In the rows, 128 means zero.
Known rows, with every step that occurs:
a, z: [172  77 141 164 133 136 138 129 120 133  97 105 139 121 149 134  98 135
 142 118 164]
x, z, d, l, m: [164 136 159 153 171 138 132 166 136  73  60 159 129  91 109  36 128 132
 161 122 102]
d, m, l: [122 129 133  87 111 116 102  89 114 135  88 145  91 108  58 118  94 151
 128 121  79]
z, f, l: [105 179  91 101  86 112 124 102 113 187 144 169 131 122 136 155 159 126
 141  81 107]
z, f: [ 96 156 103 116  81 120 137 130 144 154 151 153 145 116 157 135 139 114
 131 107 130]
z, d, m: [108 142 160  81 147 149 122 147 117  71  74 161 176  74  97  92  98 157
 130 147 112]
x, z, f, l, d: [171 127 109 101  93 137 166 185 114 151  95 143 150 143 157 134 181  89
 175  58 158]
x, z: [165 111 141 170 123 138 158 161 112 109 104 119 141 147 144 116 117 119
 147 116 135]
d, l, z: [114 124 138 185 149 107 136  91 152 135 119  93  72 109 142 110 124 157
 132  89  72]
x, z, l, d: [195 126 149 102 146 145 180 209 116 113  66 120 134 129 150  98 158 107
 193 117 162]
l, d: [155  94 133  88 144 144 142 180 148 110 101 111 134 131 133 121 160 101
 141 118 173]
d, m, l, f: [122 145 120  82  99 131 123 113 155 152  87 170 135 105  80 168  76 160
 151 110  83]
f, l: [137 152 116 110 130 121 115 100  95 159 120 145 114 133 110 149 150 140
 139 101 104]
z, f, l, d: [132 143  97  61  98 127 136 155 132 170 117 151 138 123 141 148 192  99
 155  71 150]
l, f, d, m: [135 147 135  79  99 149 120 167 116 134  92 126 223  97 121 160 102 167
 175 151 148]
f, l, z, d: [136 122 132 123 177 142 121 116 100 122 110 130 151 121 119 124 163 159
 154  73  95]
f, d: [146 126 128 116 135 126 105 133  78 120 129  88 166 144 124 108 148 132
 163 152 151]
x, z, f, d, l: [132 169 121 180  97  97 143 126  84 124 113 101 136 136 162  71 128 120
 191 116 105]
d, m, l, z: [127  94 138 111 118 125 109  93 134 146  98 114  98 106  75 132 107 169
 129  86  77]
f, d, l, z, x: [ 98 127 158 172 132  95 123  89  90 125 142  88 140 119 139  80 131 146
 132 102  72]
a, z, f: [138 105 117 153  87 128 145 133 138 158 119 131 156 107 177 142 109 121
 144  97 164]

Rows:
[165 117 122  71 146 135 130 152 114 143  95 129 118 136 113 140 182 110
 150  92 149] -> f, l, d
[141 150 157 189 177 121 156 127 109  57  70 134 115 122 131  49 100 133
 168 122  74] -> x, z, d, l
[126 152 144 112 175 129 102 133 154  90  80 168 117  74  94  49 141 140
 140 135  96] -> z, d, l, m
[200  92 148  96 155 141 159 178 125 137  57 108 129 103 159 116 141 122
 187 121 189] -> a, z, l, d
[107 155 108  63  72 106  86  97  82 154 112 130 149 114  80 106 122 140
 165 125 105] -> z, f, d, m, l
[135 134 147  82 111 133 101 142  78 115  93 103 180 102 100 109 117 158
 150 163 145] -> f, d, m
[147 124 172 124 139 160 150 177  99  54  50 152 192  91 112  79  89 149
 151 134 120] -> x, z, d, m
[141 144 136 112  60 134 138 176  76 122  93 118 212 108 142 101 118 136
 173 129 155] -> x, z, f, d, m
[161 136 115  75 126 135  90 137 123 177 110 170 130 105  86 134 180 139
 132 101 136] -> f, l, m
[153 124 142  38 121 143 124 161 113 135  59 143 136  94  90 140 152 139
 138 102 144] -> f, l, d, m
[127 101 144 140 175 152 134 143 133  91 118 114 165 115 138 104 142 147
 144  98 119] -> l, z, d
[153 161 129  63 131 135 112 164 142 162 104 173 129  81 107 105 168 143
 153 140 139] -> z, l, m
[135 137 100 116 125 124 127 106 155 161 124 155 119 148 103 169 106 132
 164 101  90] -> m, l, f
[141  87 117 145 143 117 114  85 132 153 132  98  81 149 100 131 136 142
 139  74  84] -> m, l, z
[107 115  93 133  95 110 122  88 150 179 156 122  99 137 128 137 145 128
 144  52  84] -> m, l, z, f
[110  95 158  97 105 114  95  93  68 135 118 109 163 115  72 101 113 158
 128  96  78] -> f, d, m, l, z, x
[ 93  99 158 110  93 119 118  88 118 142 119 151 126  97  77 119  93 155
  94  73  54] -> d, m, l, z, x
[122 131 152  89 152 151 116 124 100 116  74 148 167  78  95 124 136 186
 140  83  90] -> f, l, z, d, m
[169 176 130 137 120 145 185 182 135 147  89 164 168 124 168 155 108 143
 203 117 119] -> x, z, l, f
[191 140 131 121 136 138 143 159  95 164  81 107 203 115 170 155 113 161
 232 145 172] -> a, z, l, f, d
[187 101 168  61 132 150 156 186 124 127  22 124 146  61 134 117 111 149
 173 132 181] -> a, z, l, d, m
[101 168 145 147 183 112 127  95 123  78  93 143  99 103 116  60 110 141
 145 136  67] -> z, d, l
[153 135 100 107 131 121 104 112 105 155 124 114 157 166 100 150 124 136
 199 124 115] -> m, l, f, d
[151 144 133 113 143 111  81 129 112 133 102 109 121 100  97  65 159 141
 159 149 131] -> f, d, l, m
[158 134 130  68  69 145 162 194 113 143  58 159 167 100 133 135 150 117
 162  70 153] -> x, z, f, l, d, m
[ 93 185 108 139 101  88 113  92 101 141 134 107 126 117 148  83 139 127
 170 130 101] -> z, f, d, l
